Each row was made from one small tree. Brackets hold a mark, then the marks that hang from it, in the order of their numbers. Every link used is in the known rows. Write each row's tree.
Known rows:
{z_740 z_73}: [ 34.2  10.5 -13.3   3.4 -10.9 -13.1  -9.5   6.5  20.9  -3.6   3.4 -25.1
  -2.4  12.7 -22.8  11.9  38.2   8.8  28.0  21.7 -23.1  16.4]
{z_158 {z_740 {z_73 {z_322 z_962} z_338}}}: [-25.8 -20.8   7.6   3.6   4.8  -5.6 -18.5 -10.5  -6.0   8.5  14.7  36.4
  14.7 -35.2  20.5  -5.8 -10.2   3.8  -4.2  -1.5   0.4   2.2]
{z_523 {z_740 z_73}}: [ 23.4   8.9  -7.6 -18.4 -12.1 -10.9 -36.1   2.8  20.8  12.6  -6.4  -9.6
  10.0  -1.0  -2.0  12.5  22.3  12.5  10.6  11.5  -8.1  15.6]
{z_73 z_158 z_338}: [  2.4   3.2  18.4  10.6  32.5  -4.5  50.5  28.3 -36.1 -19.9  -1.2  12.0
 -33.6  38.2 -15.0 -26.2  47.8  11.7  -8.9  14.2  22.2  17.6]
{z_322 z_962}: [ 20.9  -5.5  -6.2  -8.6  -7.6   8.1 -13.3 -14.5  -1.8  -9.4   3.0  -6.3
 -11.8  24.1 -16.6  15.6  66.3  11.2  34.4  28.5  -4.2 -12.2]
{z_740 {z_73 z_322 {z_338 z_158}}}: [  5.2  15.3  -1.2  34.4  -1.6 -12.0  -0.6  29.1   3.6  -1.2   6.4  -8.6
  12.8 -16.0   8.3  -0.9 -13.1  -9.5 -18.5 -17.3 -16.3  30.8]
{z_523 z_740}: [ 26.4  22.6  -8.6 -25.2   5.9  -9.8 -36.6  -6.2   8.7   5.0   4.7  -9.0
  -8.8  16.1  -7.4  16.2  47.9  17.8  13.2   9.1   9.0   9.3]
{z_395 {z_523 {z_740 {z_73 z_322 z_338}}}}: [-16.1  -1.7  -7.8  -7.0   9.8  -6.2 -39.6  -2.0  16.3  -2.9   4.1  -6.3
  16.8 -17.4  10.8 -11.3  -9.4  -8.8  34.1 -16.7 -14.4   4.9]
{z_338 {z_73 z_158 {z_322 z_962} z_740}}: [-18.9  12.8   6.2   3.4 -13.9   5.7  31.9 -20.7 -12.6 -15.7   4.7 -10.8
  -6.2  13.9   2.3 -14.9 -32.2   8.9 -11.0  -4.1   0.6 -27.5]
{z_962 {z_73 z_338}}: [ 12.0   9.1 -14.6 -17.5  10.5  -3.0   7.8   1.3 -22.0   4.5   4.4   9.5
 -46.6   0.8 -14.7 -39.7  20.7   3.0  22.5  11.4 -16.0  -6.9]
{z_755 {z_158 {z_740 {z_73 {z_322 z_962}}}}}: [-11.5 -17.2  -5.5   4.7 -10.8  18.3  -7.1 -25.6  12.9   9.2 -12.8   6.0
  32.7  12.0  -4.4  31.7  -6.7   1.5 -12.3   0.5  24.9 -12.8]
{z_740 {z_73 {z_322 z_962} {z_338 z_158}}}: [ -7.6  -4.2   5.8  32.3 -13.3   1.2  -2.4  24.8  -0.7   0.5  -4.4   0.5
  22.0 -21.6  15.8  -3.1 -17.8 -12.5 -15.1  -9.9 -18.3  17.7]
{z_158 {z_740 {z_73 z_322 z_338}}}: [-16.5  -3.9   3.0   5.8  14.1 -17.0 -17.3  -8.1  -3.3   7.8  22.8  28.4
   7.1 -31.8  15.1  -6.7  -7.0   7.0  -6.5  -6.1   1.4  13.7]
{z_523 {z_740 {z_73 z_158}}}: [ 18.0   0.9   8.3 -13.4  -7.5  -5.8  -6.0  13.7   9.8  12.3 -19.2 -13.4
   7.2  11.1  -1.4   5.7  17.0  12.2  -1.2  16.3   8.1  15.0]
{z_73 {z_322 z_962} {z_338 z_158} z_740}: [-33.9  -1.7  19.8  34.6   2.1   9.6  -3.9   7.8 -39.4 -16.7  25.0  24.0
 -13.8  -4.5  16.1  -6.3 -35.5  -0.2 -28.5 -21.2  20.6   0.5]
{z_158 {z_740 {z_73 z_322}}}: [  2.1   5.3  -4.3  -0.4   4.8 -18.3 -24.6 -20.4  12.2  11.8  23.3   6.3
  10.9 -22.5   6.3  17.1   3.8   9.3   7.4   0.5  -1.0   5.3]
{z_755 {z_158 {z_740 {z_73 {z_322 z_962} z_338}}}}: [-25.3 -24.8  -0.7   9.1  -2.0  19.8  -0.1 -15.3   1.3   5.0 -11.9  25.3
  30.5   4.2   2.5  13.4 -14.5   0.1 -22.4  -4.2  25.9  -6.2]
{z_962 {z_73 z_158 z_322 z_740}}: [ -6.4  18.9   5.8   5.2  -1.5   0.7  30.0 -17.9 -40.5   8.0  10.9  -7.8
 -42.6  11.7  -6.7 -30.7 -36.1   5.2   0.6   3.4  18.9 -26.4]
{z_395 z_523 {z_755 {z_158 {z_740 {z_73 z_338}}}}}: [ 18.4 -33.8 -11.5  -8.2  12.6  10.1  21.3  -9.2  36.6 -22.5 -16.5  -5.5
  -3.2  15.4 -41.1  11.1   6.2 -18.1  34.0  32.4  -8.3  -4.9]
{z_338 {z_73 {z_322 z_962}} {z_158 z_740}}: [  4.0  10.7 -11.4 -20.2 -14.8  -1.5 -12.6 -12.2  28.3   6.1   9.2 -16.6
  19.1 -19.1  16.9  36.8 -12.0 -11.7  -7.2 -29.2 -21.3 -18.8]

Which tree is each row?
[ 21.2   7.8 -13.8 -17.9   4.2  -0.6   8.9  19.6 -15.5   7.4  -0.5  -4.2
 -43.9   3.6 -13.5 -17.2  16.9  -6.5  14.5  -1.2 -16.1  -2.5]  {z_962 {z_73 {z_338 z_158}}}
[-11.1   5.7  15.7  39.5   9.2  -9.5  36.9  26.1 -18.1  -3.4  -4.9   2.0
   7.5  -3.6   7.9 -28.1 -16.4  -1.0 -23.4  -1.6   2.5  24.1]  {z_740 {z_73 z_158 z_322 z_338}}
[-11.7  -5.0   8.2   5.7 -13.5   1.9 -29.9  18.4   4.7  15.4 -12.7  10.3
  28.4 -26.8  27.9   1.1 -23.2  -5.4 -23.8 -14.2  -2.4  17.8]  {z_523 {z_740 {z_73 {z_322 z_962} {z_338 z_158}}}}
[ 31.4  50.5 -24.5  -0.4 -11.8 -13.1  -1.3   4.5  31.9  -6.1   9.3 -49.9
   7.0   5.7  -3.0  30.0   2.7 -10.9  -5.0 -32.8 -33.8   3.9]  {z_338 {z_73 z_322} z_158}
[ 13.5   1.5   1.6 -11.6  -5.8  -5.4 -26.3  29.3  12.4  10.3 -12.0   2.8
   8.6  -8.2   7.6   5.3   6.7   3.0  -9.7  -3.9  -6.9  28.6]  {z_523 {z_740 {z_73 {z_338 z_158}}}}
[ -7.0 -27.0   3.3 -17.1 -15.8  22.3  -0.3  -1.0 -30.1  -0.5   0.8  17.3
 -37.8   3.3  -6.7 -17.4  -2.1   0.5  17.0  14.2  -3.6 -28.1]  {z_322 {z_962 {z_73 {z_338 z_158} z_740}}}
[ -2.6  20.2  -2.4   0.2  -8.9   0.0  34.5 -13.3   2.6  -8.6  -7.6 -21.4
   7.0  11.9   2.3 -10.9  -1.7  -0.3  -6.4  -3.9 -13.2 -19.8]  {z_338 {z_73 z_158 {z_322 z_962}}}
[ 11.1  -0.8   3.2  -7.6  24.6  -9.1  -3.0  23.5  -8.6  -7.2  18.3  15.7
 -24.0   6.4  -5.0  13.6  40.7   5.0  -3.8  -9.7   7.2  21.0]  {z_73 {z_338 {z_158 z_740}}}
[ -3.5 -32.2   0.2 -30.3  -7.4  17.1  -4.3  -2.6 -17.5  12.2  -6.2  24.3
 -23.3 -10.6   2.7  -8.7  15.1  -5.8  19.3  10.9  -8.1 -26.8]  {z_322 {z_962 {z_73 {z_338 {z_158 z_740}}}}}
[ 37.6 -18.4  -6.2 -17.8   1.7  -4.1  -4.5  18.5  44.6 -13.1 -18.6 -23.7
  -4.2  -6.9 -24.2   7.2   6.0 -22.6  37.3  29.5 -32.3  12.2]  {z_395 {z_523 {z_740 {z_73 {z_338 z_158}}}} z_755}
[  2.6  21.9  -7.5  -0.5 -27.2   5.3  -5.0  -7.1  13.3 -10.7  14.9 -29.9
   0.7   2.3   1.9  23.9 -31.5  -5.5  -8.9 -25.9 -19.7 -17.6]  {z_338 {z_73 {z_322 z_962} z_740} z_158}
[ -8.2  -1.1  -8.0  -6.3   6.0  -3.9 -38.1  11.3  22.2  -0.3   0.0 -15.8
  19.4 -15.3  12.0   4.7 -12.6 -14.8  27.2 -23.8 -14.7   7.7]  {z_395 {z_523 {z_740 {z_73 z_322 {z_338 z_158}}}}}
[ -1.4  -0.3 -11.8   7.7  -1.3   7.2  -5.4 -21.7  16.1   7.8  -5.3  -2.1
  26.2  16.3 -10.7  32.9  -3.3   4.8 -14.0  -4.5  24.5  -1.3]  {z_755 {z_158 {z_740 {z_73 z_322}}}}
[-50.7 -22.4  35.6  20.5  28.8   5.7  34.6  -0.1 -49.2  -1.8   5.4  50.1
   1.3 -10.8  30.8 -28.7 -11.2   2.5 -33.7  -6.8  40.2  -6.8]  {z_73 {z_158 z_740} {z_322 z_962} z_338}
[ 37.4  -7.5 -18.3 -20.5   6.3  12.5  -0.7 -16.9  44.4 -18.9 -26.2 -30.2
  -2.0  34.2 -42.1  24.2  20.2 -13.7  36.0  33.1   0.2  -7.9]  {z_395 {z_523 z_740} {z_755 z_158}}
[ 11.8   2.4   4.4 -18.1  -3.7   3.8  32.2  -8.7 -33.8   1.9   3.9  -8.5
 -58.7  29.6 -26.0 -24.1  -2.5  14.5  19.6  23.6  13.1 -27.3]  {z_962 {z_73 z_158 z_740}}
[-26.7  -7.7  13.0  17.5  14.3   3.3 -10.7   7.2 -20.3   0.2  14.9  29.0
   7.5 -23.8  28.0   5.8  -7.5  -9.4 -24.8 -25.6  13.4   3.8]  {z_73 {z_322 z_962} {z_338 {z_158 z_740}}}
[-18.5 -38.6  11.9 -25.6   0.1  19.1  25.2  -6.0 -35.3   9.2 -14.6  32.9
 -28.0   0.1   3.2 -32.7  13.5   1.7  15.0  23.3   8.1 -31.4]  {z_322 {z_962 {z_73 {z_158 z_740} z_338}}}
[  1.3  42.9 -15.6   1.6  -6.1 -13.2  -5.6 -30.8   5.6 -16.8  30.1 -20.6
 -12.6   6.0  -7.9  -5.6 -22.6  13.2   1.6 -16.1 -18.4 -10.3]  {z_338 {z_73 z_322 z_740}}
[ -1.0  12.4   2.7   6.7  -4.0  -8.0 -28.7  20.4   8.2  14.8  -5.4   2.5
  21.9 -24.1  22.6   0.7 -19.8  -3.1 -25.4 -19.4  -2.4  27.9]  {z_523 {z_740 {z_73 z_322 {z_338 z_158}}}}
[ 23.6  -9.3 -16.5  -0.2  -5.7  10.4  -1.1 -14.8  49.3  -8.3 -31.1 -33.4
  22.9   9.0 -27.3  16.9 -22.6 -23.3  18.7  22.3  -9.9  -1.7]  {z_395 {z_523 {z_740 {z_73 z_322}}} {z_755 z_158}}
[ -8.2  18.7  15.5  13.8  26.6 -12.7  22.5 -14.3 -21.5   5.0  17.6   1.6
  -2.5  11.6   7.6   6.9  10.1   9.5 -15.9  -5.8  37.4  -3.0]  {z_73 {z_158 z_740} z_322}
[-15.5   5.0   3.0 -11.4  -2.9   0.2  24.7 -21.8   1.3   0.3  -0.4  -3.1
  11.3  -3.1  13.0  -6.1 -10.1   2.6  -9.2  -7.8  -3.7 -25.7]  {z_338 {z_73 {z_158 z_740} {z_322 z_962}}}
[  4.2  15.3   7.7   4.4  -5.7  -8.7  -7.8   6.4   4.7  16.4 -13.6 -10.2
  20.3  -3.7  15.0   0.7 -11.2   5.5 -16.9  -0.3  12.2  15.0]  {z_523 {z_740 {z_73 z_158 z_322}}}
[ -4.6 -17.4  -6.3  -2.1   4.6  11.8   2.8  -6.5   7.3  -0.7  -9.4  16.7
  13.8  20.8 -15.9  19.2  11.2   8.0 -11.4   1.4  23.6   4.7]  {z_755 {z_158 {z_740 {z_73 z_338}}}}
[-25.1 -15.5  20.9  36.3  -3.2   3.9  34.7  20.4 -22.0  -1.9 -13.4  11.9
  16.7  -7.8  17.0 -29.8 -19.7  -5.1 -21.3   4.6   2.6  10.7]  {z_740 {z_73 z_158 {z_322 z_962} z_338}}
